Known rows, with every way that one mark hangs from another
Q_439{Q_509{Q_324 Q_343} Q_826}: -1.254 0.370 -0.699 -0.353 0.740 1.364 -0.098 -0.739 -1.366 4.624 2.097
 0.557 -1.149 0.417 -0.063 -0.459 -1.724 -1.355 2.382 -0.583 1.006
 -1.882
Q_826{Q_439{Q_509{Q_324{Q_835}}}}: -2.293 0.614 -2.268 -1.660 0.551 0.506 0.259 0.889 1.094 2.414 1.443
 -1.158 0.935 -0.256 0.129 -1.203 -0.506 -2.377 -0.219 -1.313 3.291
 0.251
Q_371{Q_324{Q_835{Q_295}}}: -0.468 -2.709 -3.359 0.145 0.502 -0.664 0.163 0.522 2.855 0.397 0.582
 -1.557 -0.592 0.164 1.401 -0.650 -1.344 -1.257 -2.858 0.411 2.246 0.253
Q_371{Q_324{Q_156}}: -1.183 -1.759 -1.400 1.146 0.513 0.127 -0.057 0.875 1.846 0.915 1.776
 0.626 0.685 1.939 0.166 -0.213 -2.927 -1.929 -1.719 0.950 2.798 1.031
Q_371{Q_324{Q_509 Q_835}}: -0.839 -1.840 -0.858 -0.069 -0.666 0.253 -0.054 -0.140 3.357 0.510 0.723
 -1.093 -0.446 1.131 1.269 0.044 -0.577 -1.270 -1.714 1.215 1.631 0.837
Q_509{Q_324{Q_371 Q_835} Q_343{Q_978}}: -0.287 0.375 0.661 -0.874 1.604 0.596 1.326 -2.091 0.783 -0.669 0.465
 -0.872 -1.267 -1.034 -0.176 -4.057 -1.628 1.691 1.313 1.181 2.380 2.760
Q_371{Q_324{Q_835}}: -0.647 -2.257 -1.980 -0.496 0.285 -0.427 0.086 -0.209 3.296 0.449 1.162
 -1.035 0.053 1.061 1.032 -0.828 -2.119 -0.900 -1.601 0.767 3.416 -0.454
Q_324{Q_509{Q_343} Q_835}: -0.745 -1.334 1.279 0.534 0.357 0.853 1.473 -0.288 1.898 0.650 0.549
 -0.804 -1.715 -0.147 1.641 0.237 -1.739 -0.431 -1.059 1.745 1.430 1.309
Q_439{Q_509{Q_343} Q_826}: -0.674 -0.576 0.431 0.549 0.973 1.838 0.560 -1.222 -0.419 3.058 2.327
 0.588 -2.046 1.318 -0.132 0.583 -2.204 -2.060 1.299 -0.766 0.382 -2.907
Q_835{Q_295 Q_324{Q_509}}: -1.349 1.333 -3.054 1.240 0.980 1.166 -3.430 1.336 2.070 1.271 -0.436
 -0.250 -1.753 0.447 1.458 0.387 0.473 -2.414 -2.071 0.873 -1.478 3.394
Q_439{Q_509{Q_324{Q_371 Q_835}} Q_826}: -0.439 -0.867 1.457 -1.518 0.334 1.383 -0.086 -1.291 -0.808 1.608 0.897
 -0.238 -1.973 1.941 -0.638 -1.888 0.186 -2.395 2.447 -3.822 1.072 0.888
Q_324{Q_156 Q_371 Q_509{Q_343} Q_835}: -0.453 -2.822 3.509 1.194 0.348 1.135 3.064 0.390 0.243 -0.916 -0.370
 -0.170 -2.518 0.711 0.557 -1.169 -1.942 -0.640 -0.781 0.137 0.958 4.442
Q_826{Q_439{Q_509}}: -2.069 1.339 -1.957 0.161 0.713 1.236 -1.131 -0.114 1.721 1.791 2.406
 -0.255 0.743 1.124 -0.598 0.378 -1.616 -3.323 -0.947 -0.731 2.054
 -1.112
Q_835{Q_295 Q_324{Q_371 Q_509}}: -0.791 0.962 -2.177 1.126 0.604 1.324 -3.792 0.534 1.514 0.190 -1.178
 -0.171 -2.590 1.062 0.644 -0.980 0.643 -1.959 -1.645 0.093 -1.618 4.946
Q_835{Q_295 Q_324}: -1.148 0.928 -4.322 0.787 1.850 0.486 -3.104 1.291 1.890 1.169 0.011
 -0.190 -1.147 0.489 1.129 -0.398 -1.080 -1.970 -2.111 0.496 0.356 2.103
Q_835{Q_295 Q_324{Q_156 Q_371 Q_509}}: -1.175 -0.139 -0.686 1.913 0.970 1.451 -1.678 2.096 0.373 -0.218 -1.253
 0.392 -2.599 1.439 0.582 -0.960 0.247 -2.565 -1.939 -0.554 -1.712 6.601
Q_324{Q_835}: -0.568 -1.009 0.561 -0.127 1.105 0.203 -0.082 -0.606 2.535 -0.461 1.088
 -0.649 -0.417 1.070 0.867 -0.109 -2.015 -1.797 -1.077 -0.347 2.990
 0.868
Q_371{Q_324{Q_509{Q_343} Q_835{Q_295}}}: -0.579 -2.953 -2.698 0.767 -0.255 0.027 1.793 0.844 2.220 1.526 -0.095
 -1.829 -1.882 -1.185 2.118 -0.391 -0.838 0.178 -2.738 2.405 0.616 0.614
Q_371{Q_324{Q_156 Q_835}}: -0.886 -3.284 -0.690 0.242 0.732 -0.268 2.054 1.342 2.174 -0.117 0.995
 -0.385 -0.088 1.492 0.893 -0.726 -2.365 -1.629 -2.012 0.136 3.233 1.226
Q_439{Q_509{Q_324{Q_835} Q_343} Q_826}: -0.917 -1.253 0.043 -1.235 0.840 1.174 2.050 -0.228 -0.947 3.739 1.355
 -0.322 -1.885 -0.037 0.652 -0.882 -1.091 -1.051 2.180 -1.376 1.456
 -1.630
Q_439{Q_826}: -0.935 0.418 0.774 0.247 0.812 0.581 -1.512 -1.137 0.704 0.672 2.804
 0.867 -0.702 2.040 -0.119 1.067 -2.573 -2.761 0.704 -0.504 0.698 -0.295
Q_978{Q_343}: -2.148 1.713 -0.038 0.771 1.075 0.249 -1.973 -1.404 2.401 -0.150 0.861
 -0.990 0.694 0.877 0.513 -0.194 -3.241 -1.071 -0.629 0.577 3.935 0.699
Q_509{Q_324{Q_835} Q_343{Q_978}}: -0.961 0.694 -0.338 -0.769 2.007 0.455 1.531 -1.164 1.247 0.505 1.268
 -0.934 -0.411 -1.671 0.622 -2.658 -1.820 1.166 0.842 2.023 2.774 1.207
Q_439{Q_509{Q_324{Q_156}} Q_826}: -1.496 0.102 1.143 0.177 0.827 1.604 0.044 0.546 -1.822 3.142 2.333
 1.312 -0.468 1.948 -0.637 0.095 -0.925 -3.811 1.826 -2.656 0.776 0.589
Q_835{Q_295}: -0.676 0.138 -1.614 1.280 1.149 0.213 -2.139 -0.343 1.757 0.393 1.195
 -0.376 -0.252 0.507 0.510 0.486 -1.978 -2.423 -2.002 0.155 1.318 1.136

Rows
-0.613 0.081 2.116 0.551 1.224 1.519 1.882 -1.875 2.137 -0.834 1.175
 -0.951 -1.866 -0.846 0.974 -0.759 -0.788 0.190 -0.278 2.296 0.319 1.603 => Q_324{Q_509{Q_343{Q_978}} Q_835}
-1.241 -0.420 0.193 1.474 1.007 1.682 0.071 1.866 0.129 0.664 -0.891
 0.901 -2.837 1.122 0.535 -1.475 -1.653 -0.498 -0.678 1.365 -0.450 5.105 => Q_835{Q_324{Q_156 Q_371 Q_509{Q_343}}}
-0.968 1.424 -0.613 0.551 0.330 1.595 -3.768 -0.014 1.876 0.085 -0.540
 0.391 -1.933 2.087 0.233 -1.096 -0.108 -1.601 -0.422 0.478 -0.639 4.325 => Q_835{Q_324{Q_371 Q_509}}
-1.937 2.273 -1.621 0.445 1.807 1.914 1.159 -1.306 1.206 1.216 2.693
 -0.404 -0.262 -0.806 -0.854 -0.945 -1.817 -1.080 -0.057 1.413 1.171
 -1.589 => Q_826{Q_439{Q_509{Q_343{Q_978}}}}
-0.236 -2.477 2.889 0.500 1.075 0.543 1.435 0.152 0.846 -2.063 0.195
 -0.017 -1.345 2.210 -0.083 -1.560 -2.363 -2.082 -0.872 -1.756 2.595
 4.080 => Q_324{Q_156 Q_371 Q_835}
-0.463 0.612 -3.423 0.659 1.572 0.604 -3.507 0.488 1.444 -0.024 -0.768
 -0.151 -2.071 1.102 0.314 -1.780 -0.966 -1.553 -1.561 -0.337 0.115
 3.553 => Q_835{Q_295 Q_324{Q_371}}
-2.550 2.342 -2.958 -0.785 0.492 0.887 -1.728 0.518 0.795 3.217 2.076
 -0.271 1.721 0.157 -0.571 -0.622 -1.057 -2.699 0.208 -0.616 2.811
 -0.167 => Q_826{Q_439{Q_509{Q_324}}}
-0.554 -1.998 0.161 0.162 1.020 -0.119 0.945 1.296 -0.361 -0.585 -0.605
 -0.638 -0.933 0.163 0.269 -2.535 -1.037 -1.751 -1.043 -2.037 2.200
 5.602 => Q_509{Q_324{Q_156 Q_371 Q_835{Q_295}}}
-2.098 0.652 -2.368 0.384 0.941 1.231 0.718 0.160 1.036 2.704 2.012
 -0.317 -0.069 -0.215 -0.131 -0.009 -2.730 -1.604 -0.897 0.796 2.203
 -2.017 => Q_826{Q_439{Q_509{Q_343}}}
-2.541 1.485 -3.569 -0.582 0.698 0.805 0.169 0.820 0.198 4.285 1.838
 -0.360 0.907 -1.058 -0.227 -1.173 -2.191 -0.935 0.209 0.864 2.792
 -1.088 => Q_826{Q_439{Q_509{Q_324 Q_343}}}
-0.844 -0.451 3.232 1.897 0.056 1.458 -0.867 -0.392 0.681 -1.073 0.555
 0.884 -0.988 2.452 -0.513 -0.207 -1.478 -2.685 -0.724 -0.560 0.295
 5.006 => Q_324{Q_156 Q_371 Q_509}
-1.071 -1.050 -1.103 -0.807 1.003 -0.279 1.141 0.352 0.997 1.996 0.673
 -0.744 -0.173 -1.140 1.260 -1.681 -2.820 0.643 0.025 1.334 3.704 0.828 => Q_509{Q_324{Q_835} Q_343}
-1.266 0.271 0.703 1.362 0.780 1.755 -1.856 1.377 0.702 -0.284 -0.686
 1.019 -2.042 2.425 0.110 -1.049 -0.515 -2.283 -0.753 -0.167 -0.600
 5.960 => Q_835{Q_324{Q_156 Q_371 Q_509}}
-0.787 -0.901 -0.842 -0.843 0.772 0.787 0.193 0.125 -0.791 2.754 1.132
 -0.735 -1.588 0.296 0.564 -0.359 0.744 -3.181 0.834 -3.150 0.283 -0.169 => Q_439{Q_509{Q_324{Q_835{Q_295}}} Q_826}
-1.162 -2.898 0.572 0.690 -0.321 0.415 1.852 1.386 2.226 0.122 0.705
 -0.450 -0.572 1.387 1.219 0.067 -0.831 -1.933 -2.012 0.522 1.491 2.561 => Q_371{Q_324{Q_156 Q_509 Q_835}}
-1.501 1.062 -2.032 0.864 0.976 1.420 -1.708 1.109 1.764 2.240 0.022
 0.251 -1.908 0.177 1.505 -0.118 -1.448 -0.252 -0.816 2.798 -0.113 1.809 => Q_835{Q_324{Q_509{Q_343}}}
-0.713 0.177 -2.589 1.254 0.836 1.241 -1.871 0.880 0.854 1.078 -1.407
 -0.321 -3.538 -0.191 1.015 -1.491 -0.486 -0.160 -1.538 1.544 -1.501
 3.949 => Q_835{Q_295 Q_324{Q_371 Q_509{Q_343}}}
-0.885 -2.982 1.214 1.832 0.957 0.698 3.319 1.840 0.320 0.323 -0.206
 -0.861 -2.249 -0.850 1.872 0.325 -1.254 -1.430 -2.597 0.629 0.144 3.582 => Q_324{Q_156 Q_509{Q_343} Q_835{Q_295}}
-0.580 1.019 1.173 0.626 1.898 2.462 0.937 -2.699 -0.260 1.486 2.923
 0.459 -2.245 0.656 -0.794 -0.333 -1.356 -1.467 1.997 -0.079 -0.762
 -2.460 => Q_439{Q_509{Q_343{Q_978}} Q_826}
-1.332 -1.316 0.749 -0.268 1.206 -0.072 1.223 1.446 0.557 0.550 0.783
 -0.039 0.518 0.549 0.749 -1.136 -1.936 -1.824 -0.334 -0.753 3.495 3.433 => Q_509{Q_324{Q_156 Q_835}}
-0.776 2.263 -0.368 0.847 1.532 2.255 -1.510 -1.313 1.433 -0.309 -0.117
 0.068 -2.962 0.249 0.075 -2.480 -0.471 0.704 0.423 2.686 -1.482 3.782 => Q_835{Q_324{Q_371 Q_509{Q_343{Q_978}}}}
-1.034 -0.054 -0.505 0.954 1.698 1.036 -1.640 1.473 0.713 -0.570 -0.273
 1.122 -1.449 2.516 -0.178 -1.826 -2.021 -1.912 -0.694 -0.620 1.243
 4.749 => Q_835{Q_324{Q_156 Q_371}}
-0.538 -2.269 -2.262 0.598 -0.519 0.088 -0.006 0.502 2.923 0.671 0.191
 -1.641 -1.069 0.049 1.626 0.112 0.323 -1.575 -2.900 0.835 0.439 1.403 => Q_371{Q_324{Q_509 Q_835{Q_295}}}
-1.113 -3.703 0.082 0.907 -0.080 0.485 3.627 1.624 1.518 1.201 0.443
 -0.586 -1.269 0.121 1.631 -0.412 -1.905 -0.205 -1.858 2.077 1.690 1.579 => Q_371{Q_324{Q_156 Q_509{Q_343} Q_835}}
-1.112 1.093 -0.237 -0.605 0.456 1.413 -1.836 -0.964 -0.643 3.612 2.254
 0.654 -0.314 1.695 -0.573 0.035 -0.656 -3.093 2.256 -1.933 0.864 -1.099 => Q_439{Q_509{Q_324} Q_826}
-0.713 -2.299 1.161 -0.173 1.080 0.148 2.785 0.937 -0.615 0.359 -0.199
 -0.118 -1.138 -0.095 0.265 -3.024 -2.950 0.295 0.226 -0.204 3.458 4.107 => Q_509{Q_324{Q_156 Q_371 Q_835} Q_343}
-0.398 -0.295 0.569 1.133 1.399 1.276 1.978 -1.252 1.713 -0.834 0.520
 -1.528 -2.474 -1.822 1.284 -0.674 0.021 -0.203 -1.440 1.948 -0.802
 2.299 => Q_324{Q_509{Q_343{Q_978}} Q_835{Q_295}}
-1.304 -0.455 0.117 1.913 0.733 1.509 1.981 -0.250 1.511 0.584 1.654
 0.188 -0.720 -0.115 0.325 -0.905 -1.604 0.071 -0.890 3.599 0.084 1.678 => Q_371{Q_324{Q_156 Q_509{Q_343{Q_978}}}}
-0.611 0.311 -0.778 0.014 0.431 1.505 -1.150 -1.133 -0.273 3.101 0.332
 0.025 -0.960 0.641 -0.764 -2.561 -1.880 -0.254 1.404 -0.428 2.359 0.422 => Q_439{Q_509{Q_324{Q_371} Q_343}}
-2.381 3.065 -2.716 -0.491 1.513 1.498 0.521 -0.744 0.468 2.704 2.479
 -0.580 0.681 -1.721 -0.870 -2.209 -1.221 -0.361 1.011 1.595 1.851
 -0.744 => Q_826{Q_439{Q_509{Q_324 Q_343{Q_978}}}}
0.321 -1.820 0.063 0.347 0.984 0.154 -0.328 -0.743 1.577 -1.707 -0.286
 -1.203 -1.905 0.740 0.421 -1.476 -1.236 -1.715 -1.789 -1.520 1.540
 3.062 => Q_324{Q_371 Q_835{Q_295}}
-0.955 -3.309 -0.884 1.366 -0.102 0.251 1.907 1.988 1.726 0.271 0.087
 -1.086 -1.081 0.428 1.674 0.114 0.005 -2.257 -3.224 0.157 0.514 3.109 => Q_371{Q_324{Q_156 Q_509 Q_835{Q_295}}}
